What can hang from each mark:
X: A M P R
S: C Z
V: E
J: C
Q: E L
U: E
W: A D R
N: C E L
E: H R
P: C X
C: H P
L: Q
G: Z

Every row comes from one small tree of marks. Brackets hold a mark, then the marks that hang from it, in alphabetical order. Every link used is in the known rows. Which tree was each row made from?
Known rows:
(N (C H) E L): -318  61  175  12  -163  156  123  76  252  -126  422  -52  354  -400  -4  -203  -327  -15  31  9  22  -75  -87  -300  -253  -189  18  -75  -46  78  -27  119  111  232  528  118  -137  4  -69
(V E): 5  -46  -178  39  -118  -61  87  48  -91  62  29  61  -18  -317  18  -94  11  13  122  40  -81  18  -38  -30  98  -11  -16  -41  -48  -101  115  -98  64  55  107  45  39  -6  22
(E R): -73  23  -123  -15  -124  -5  80  -84  -161  1  185  75  109  -23  -11  22  -35  -23  101  3  4  14  23  73  2  28  -52  45  -27  -21  -9  -67  37  54  -6  3  -91  -12  -75
(N (E H)): -198  -62  -7  -120  -187  3  202  -81  131  -5  93  -11  269  -425  -6  -12  -2  -60  120  -30  -87  155  19  -205  32  34  41  6  -3  -80  39  108  35  97  317  52  -39  20  -67
(V (E H R)): -84  -39  -288  60  -351  -1  238  -17  -94  117  223  84  183  -460  38  -5  17  -25  206  26  -76  138  57  -66  129  78  22  116  -25  -209  152  -71  124  104  218  29  -43  37  -199
(N (C (P (X A))) E L): -186  103  107  -170  -93  173  243  -136  3  -151  466  -192  353  -401  -52  -86  -324  -49  71  140  125  -100  -207  -244  -267  -291  -128  -96  -29  -19  -156  36  210  355  462  61  139  95  24
(J (C H P)): -121  -118  194  201  -173  142  -56  105  -63  24  29  85  92  -23  83  133  15  -58  -107  181  200  209  22  -10  -46  -191  62  -77  19  -125  -180  32  -63  134  155  58  -152  245  16
(J (C H (P (X A R)))): -63  -4  209  160  -292  214  72  31  -176  -16  239  24  -48  -161  11  340  -150  -84  -62  269  212  132  -123  6  -100  -216  0  -86  7  -154  -251  17  158  180  130  -36  41  346  10
(S C Z): 324  -10  32  36  -143  -64  327  3  127  54  205  170  184  64  117  -26  -271  46  207  1  130  19  -147  -137  -32  6  -72  60  123  44  -39  109  -51  -9  131  -113  -189  -37  -167
(J (C H)): -124  -69  202  168  -187  90  10  142  87  33  52  144  7  -50  120  139  -41  -64  -80  117  74  147  26  -27  -33  -134  85  -48  25  1  -57  99  -15  48  119  4  -117  125  -31
(S (C H (P X)) Z): 269  -27  180  169  -274  95  177  31  40  38  369  125  228  -26  54  98  -352  11  177  95  244  29  -92  -189  -64  10  -122  75  141  -137  -224  101  13  136  180  -71  -164  199  -196
(U (E R)): -87  -24  -246  -98  -58  -105  42  -68  -64  -131  46  181  38  -239  -16  75  -1  47  164  -46  9  88  -109  28  7  48  -24  99  -79  -64  55  -165  12  -54  157  -96  -102  -92  -83
(N (C (P X)) (E H) (L Q)): -189  110  98  -198  -222  223  189  -12  99  -125  464  -370  487  -442  -21  8  -292  -22  116  142  70  62  -21  -447  -303  -196  -138  -15  55  -101  -178  196  203  499  576  40  166  57  9
(P (X R)): 110  145  31  -53  -105  138  94  -81  -101  -81  229  -107  -111  -182  -86  263  -230  -7  119  134  -13  -157  -99  25  -83  -63  -192  6  18  -63  -123  -4  234  -38  -2  -58  183  135  -9
(E H R): -133  27  -139  18  -287  75  177  -68  -2  59  235  41  221  -181  23  121  -1  -36  89  -42  -15  156  144  -54  54  119  29  190  28  -126  62  25  82  78  139  -29  -96  40  -286
(L (Q (E H))): 78  46  -107  -104  -225  -86  -85  125  2  -106  17  -254  102  -195  -78  33  52  51  89  85  -153  225  -39  -152  -35  100  -17  107  -12  -74  -16  80  44  312  135  -102  165  -19  -18
(S (C H (P (X R))) Z): 321  13  155  195  -337  115  224  30  -38  3  459  85  169  -77  16  163  -427  39  206  132  258  18  -165  -147  -90  -26  -131  50  120  -184  -270  76  87  112  209  -78  -193  240  -163
(C P): 33  -76  -2  71  1  35  -106  -49  -197  -1  -7  -77  100  36  -38  -1  57  6  -31  90  157  66  -6  12  -15  -70  -27  -45  3  -191  -157  -70  -52  130  25  65  -37  139  59
(W A D R): -70  -57  54  208  174  170  260  -51  -96  30  569  -64  -230  -221  53  104  -133  26  -439  -16  58  -13  174  -251  -27  179  7  -124  -132  -71  -56  -232  -69  -180  -126  -116  183  100  -319
(C (P X)): 47  9  42  3  -14  113  -54  -106  -204  -24  83  -122  85  -21  -57  115  -26  -21  33  141  137  -23  24  -12  -45  -77  -158  -24  40  -188  -209  -53  47  129  -15  30  138  186  50
(G Z): 109  41  39  -31  156  -38  -47  62  80  -66  27  -28  -140  -24  -53  120  -95  50  166  80  -74  27  -72  80  -171  24  -4  48  6  0  -195  44  -52  -71  -4  45  48  14  -65
(P C (X M)): 153  16  225  -100  43  48  80  -17  235  70  69  -244  -133  -292  -178  205  -281  -5  17  201  -95  -137  -60  126  28  -119  -243  54  62  -92  -170  89  186  45  -106  -83  387  33  74
(X A M P): 124  242  -12  -150  -35  86  184  -44  -29  105  299  -275  -195  -78  -175  172  -122  -33  75  195  -135  -22  -412  23  27  -25  68  -130  -17  -60  -167  72  238  427  155  -199  256  77  124
(W D R): -24  -176  27  84  153  116  270  -32  -173  66  310  63  -164  -195  36  74  -142  -6  -229  22  -66  -9  166  -91  -21  118  -57  -155  -13  -6  -32  -157  -84  -152  -39  -84  21  88  -203
(S Z): 178  41  13  -30  -43  13  205  1  26  28  200  50  34  -15  6  -12  -160  44  194  -69  -8  15  -77  -98  17  21  -57  77  113  80  -18  39  -27  -11  35  -31  -98  -50  -129
(W A D): -18  -4  60  84  101  170  153  4  98  -19  417  -81  -100  -84  60  98  -35  44  -345  -36  27  3  117  -220  25  134  -1  -66  -138  -49  -49  -123  52  -43  -118  -51  176  32  -227
(Q E L): 234  5  -79  50  -32  -88  -161  54  39  -22  -56  -197  43  -248  -174  -195  139  -74  258  24  -175  12  -236  77  -10  -21  -88  136  -93  -108  75  -147  206  116  125  29  94  -66  -137
(C H (P (X M R))): 21  73  195  182  -178  284  -51  43  -178  4  325  -226  -108  -241  -186  224  -225  -4  27  240  116  32  -134  -10  -28  -39  -57  -30  -17  -290  -368  -25  139  189  84  0  63  326  27
(P (C H) (X M R)): 132  36  292  70  -177  162  47  77  189  25  298  -261  -236  -440  -265  325  -432  23  -4  253  -56  -128  -145  112  -7  -103  -208  38  14  -203  -266  91  328  39  -6  -76  272  177  38
(J C): -52  -51  85  28  -56  45  101  36  9  47  -62  86  46  12  136  116  2  -44  -17  136  58  117  -8  34  -38  -212  24  -76  52  37  -29  59  -40  10  78  -6  -34  55  8
(X A (P C) R): 219  101  -75  -117  -251  -29  123  -84  -79  -41  411  -186  -193  -175  -243  356  -275  34  -51  210  4  -103  -421  142  -80  -177  -87  -121  -65  -201  -117  72  463  324  151  -159  179  212  120
(P X): 25  100  70  -81  -2  90  26  -55  -5  -30  106  -37  -31  -89  -17  152  -118  -32  87  67  -32  -127  23  -7  -39  -23  -159  29  53  -9  -57  13  121  3  -35  -44  221  58  -18
(N (C (P X)) E): -153  -4  66  -148  -161  29  141  -191  -135  -112  158  -149  412  -397  -37  -15  -205  -27  160  153  120  -18  -29  -189  -111  -270  -62  -174  57  -80  -211  28  110  185  352  89  85  98  60

Write each row's tree:
52  75  -175  -125  -320  -98  -29  67  -105  -94  107  -217  190  -244  -93  39  37  53  141  89  -165  250  -35  -88  -36  114  -48  152  -26  -109  -24  39  77  344  127  -92  114  -33  -76 -> (L (Q (E H R)))
-274  -42  -77  -89  -371  35  265  -205  -130  -45  303  -88  620  -474  -6  -10  -138  -34  174  87  151  187  62  -219  -31  -164  61  -45  58  -205  -104  46  89  266  479  108  -122  102  -157 -> (N (C P) (E H R))
86  -9  178  -139  -97  -23  93  -90  132  -21  131  -79  -137  -270  -139  266  -238  -50  -83  125  -1  -118  -131  113  -24  -78  -203  85  4  -52  -35  55  294  78  -117  -130  423  74  47 -> (P C (X A))
-66  3  277  141  -190  250  114  48  -75  68  175  -51  -58  -183  9  263  -113  -100  -53  280  140  177  -132  -6  -28  -192  31  -74  15  -120  -274  47  86  236  115  -49  110  271  73 -> (J (C H (P (X A M))))
129  238  80  -117  -103  202  325  -94  -117  -2  350  -262  -315  -310  -195  302  -310  -43  120  215  -70  -92  -340  78  2  -44  -83  -11  -21  -48  -208  -14  336  91  -20  -203  360  125  72 -> (P (X A M R))
120  76  144  36  -60  59  -80  102  256  125  222  -282  -89  -127  -218  151  -218  44  -15  209  -121  -66  -179  12  23  -105  -58  -106  27  -204  -206  166  183  353  147  -72  136  110  102 -> (X M (P (C H)))
-247  10  48  -57  -161  181  220  -45  153  -69  392  -195  531  -405  8  -145  -213  -6  56  62  128  63  -39  -356  -205  -219  0  -23  26  -131  -73  118  98  321  609  141  -77  94  -141 -> (N (C P) (E H) L)
-176  106  69  -84  -230  280  283  -94  75  -121  539  -270  473  -525  -42  29  -353  -23  149  142  131  -41  -80  -330  -263  -266  -127  -26  26  -185  -152  111  247  284  601  93  39  185  -135 -> (N (C (P (X R))) (E H) L)
81  -3  74  21  -142  -17  -181  62  185  26  229  -71  24  -18  -126  168  -139  15  -77  122  -27  -89  -48  0  -54  -96  -86  -78  7  -196  -66  146  214  281  151  -22  32  139  20 -> (X (P (C H)))
73  76  -170  -150  -216  -154  -95  61  -208  -154  65  -184  107  -140  -113  -13  22  60  153  117  -148  162  -73  -25  -60  64  -97  60  -53  -32  -66  -32  60  335  50  -73  114  -47  59 -> (L (Q (E R)))
-308  40  -52  -56  -274  194  291  -123  47  -65  525  -140  627  -471  0  -123  -239  -37  142  66  134  76  -18  -313  -204  -196  -38  22  -2  -148  -73  64  109  361  609  131  -156  81  -211 -> (N (C P) (E H R) L)
211  56  178  -68  -55  86  119  -36  122  21  202  -302  -217  -374  -245  314  -401  31  63  257  -70  -161  -165  151  -5  -179  -272  13  46  -169  -241  59  294  -14  -68  -91  343  110  80 -> (P C (X M R))
265  18  182  145  -315  94  263  -3  4  33  418  121  157  -67  32  133  -355  -6  149  104  260  54  -216  -168  -56  35  -68  90  99  -117  -219  98  71  190  176  -126  -96  216  -161 -> (S (C H (P (X A))) Z)
-96  -44  239  166  -185  183  -30  75  -68  9  100  60  66  -82  81  227  -64  -82  -51  227  185  139  35  -24  -73  -195  -33  -72  53  -136  -209  44  20  154  113  36  -6  271  -9 -> (J (C H (P X)))
101  97  291  20  -250  162  155  24  126  15  377  -259  -329  -511  -294  375  -467  -26  -61  257  -33  -86  -288  131  13  -74  -118  46  -34  -153  -247  80  438  129  -15  -178  376  195  64 -> (P (C H) (X A M R))
161  41  132  -113  -188  10  181  -110  16  -76  266  -138  -212  -357  -219  362  -350  -11  -56  191  18  -143  -253  162  -49  -132  -217  45  -25  -111  -111  41  425  43  -54  -139  399  164  55 -> (P C (X A R))
-265  69  -56  -171  -323  166  227  -32  -21  -105  530  -275  597  -432  -21  -79  -238  -2  121  98  89  152  -18  -387  -264  -176  -75  15  2  -113  -156  123  144  540  605  76  -51  16  -27 -> (N (C P) (E H R) (L Q))
74  70  95  -8  34  169  -1  -73  -154  40  97  -248  -3  -103  -118  120  -79  -24  89  201  75  -14  -55  17  -2  -72  -142  -35  48  -212  -287  -43  37  166  -10  -5  199  163  86 -> (C (P (X M)))
110  118  64  -31  -93  206  152  -123  -290  -1  271  -289  -151  -229  -204  261  -195  -24  69  261  103  5  -282  66  -22  -88  -103  -46  -14  -225  -337  -75  206  212  19  -84  254  237  96 -> (C (P (X A M R)))
-207  45  38  -159  -208  170  160  32  106  -114  404  -331  518  -398  -17  -92  -215  14  53  92  85  147  -42  -437  -275  -197  -37  -28  25  -97  -150  188  118  500  593  65  26  25  28 -> (N (C P) (E H) (L Q))
332  38  186  172  -267  148  284  40  -3  67  461  -17  102  -130  -41  158  -467  35  234  182  223  36  -238  -154  -50  -35  -118  37  127  -200  -343  92  72  149  206  -107  -137  223  -129 -> (S (C H (P (X M R))) Z)
12  -58  288  50  -159  42  -104  59  263  -6  140  -29  -52  -276  -132  223  -259  -27  -98  111  -3  -112  63  56  -31  -46  -206  93  36  -122  -88  110  220  19  -46  -29  231  128  -28 -> (P (C H) X)
-197  -9  78  -129  -265  94  232  -165  -11  -56  208  -179  511  -507  -4  66  -181  -46  156  113  124  79  39  -280  -65  -201  -2  -68  113  -175  -134  109  140  200  461  72  84  148  -102 -> (N (C (P X)) (E H))
82  -10  229  62  -247  82  -39  51  128  -75  281  -90  -148  -353  -197  331  -371  13  -49  169  24  -146  -38  91  -61  -107  -220  61  9  -202  -158  81  334  0  -6  -44  187  215  -12 -> (P (C H) (X R))
54  48  332  -4  -145  131  85  27  251  61  249  -194  -254  -445  -236  276  -344  -52  -106  205  -63  -57  -201  85  40  -8  -105  79  -10  -93  -180  109  312  157  -58  -154  429  105  45 -> (P (C H) (X A M))
-193  37  -7  -170  -266  29  194  -254  -259  -124  311  -78  520  -435  -51  -4  -235  -37  219  160  130  -1  -17  -124  -91  -254  -103  -122  36  -108  -203  -23  143  239  357  106  21  102  -4 -> (N (C (P X)) (E R))
-255  18  -36  -140  -380  85  279  -230  -118  -55  354  -124  614  -542  -15  83  -210  -76  232  130  126  105  61  -221  -60  -174  -50  -25  75  -198  -146  61  167  267  475  82  2  129  -166 -> (N (C (P X)) (E H R))
179  131  58  -139  -41  13  157  -46  116  116  260  -312  -194  -169  -238  214  -210  0  -31  235  -125  -41  -423  96  40  -102  -24  -110  -28  -126  -165  117  309  418  100  -195  326  67  165 -> (X A M (P C))
-97  -32  246  143  -231  192  34  34  -103  8  163  59  -1  -119  46  266  -74  -103  -94  240  186  151  -60  -15  -66  -189  6  -60  13  -109  -208  53  92  210  112  -24  68  275  12 -> (J (C H (P (X A))))
202  171  84  -18  -252  109  162  26  24  57  498  -344  -341  -330  -346  360  -398  32  -18  296  -66  -43  -528  110  -9  -129  -3  -120  -61  -246  -273  118  472  414  188  -209  216  216  142 -> (X A M (P (C H)) R)
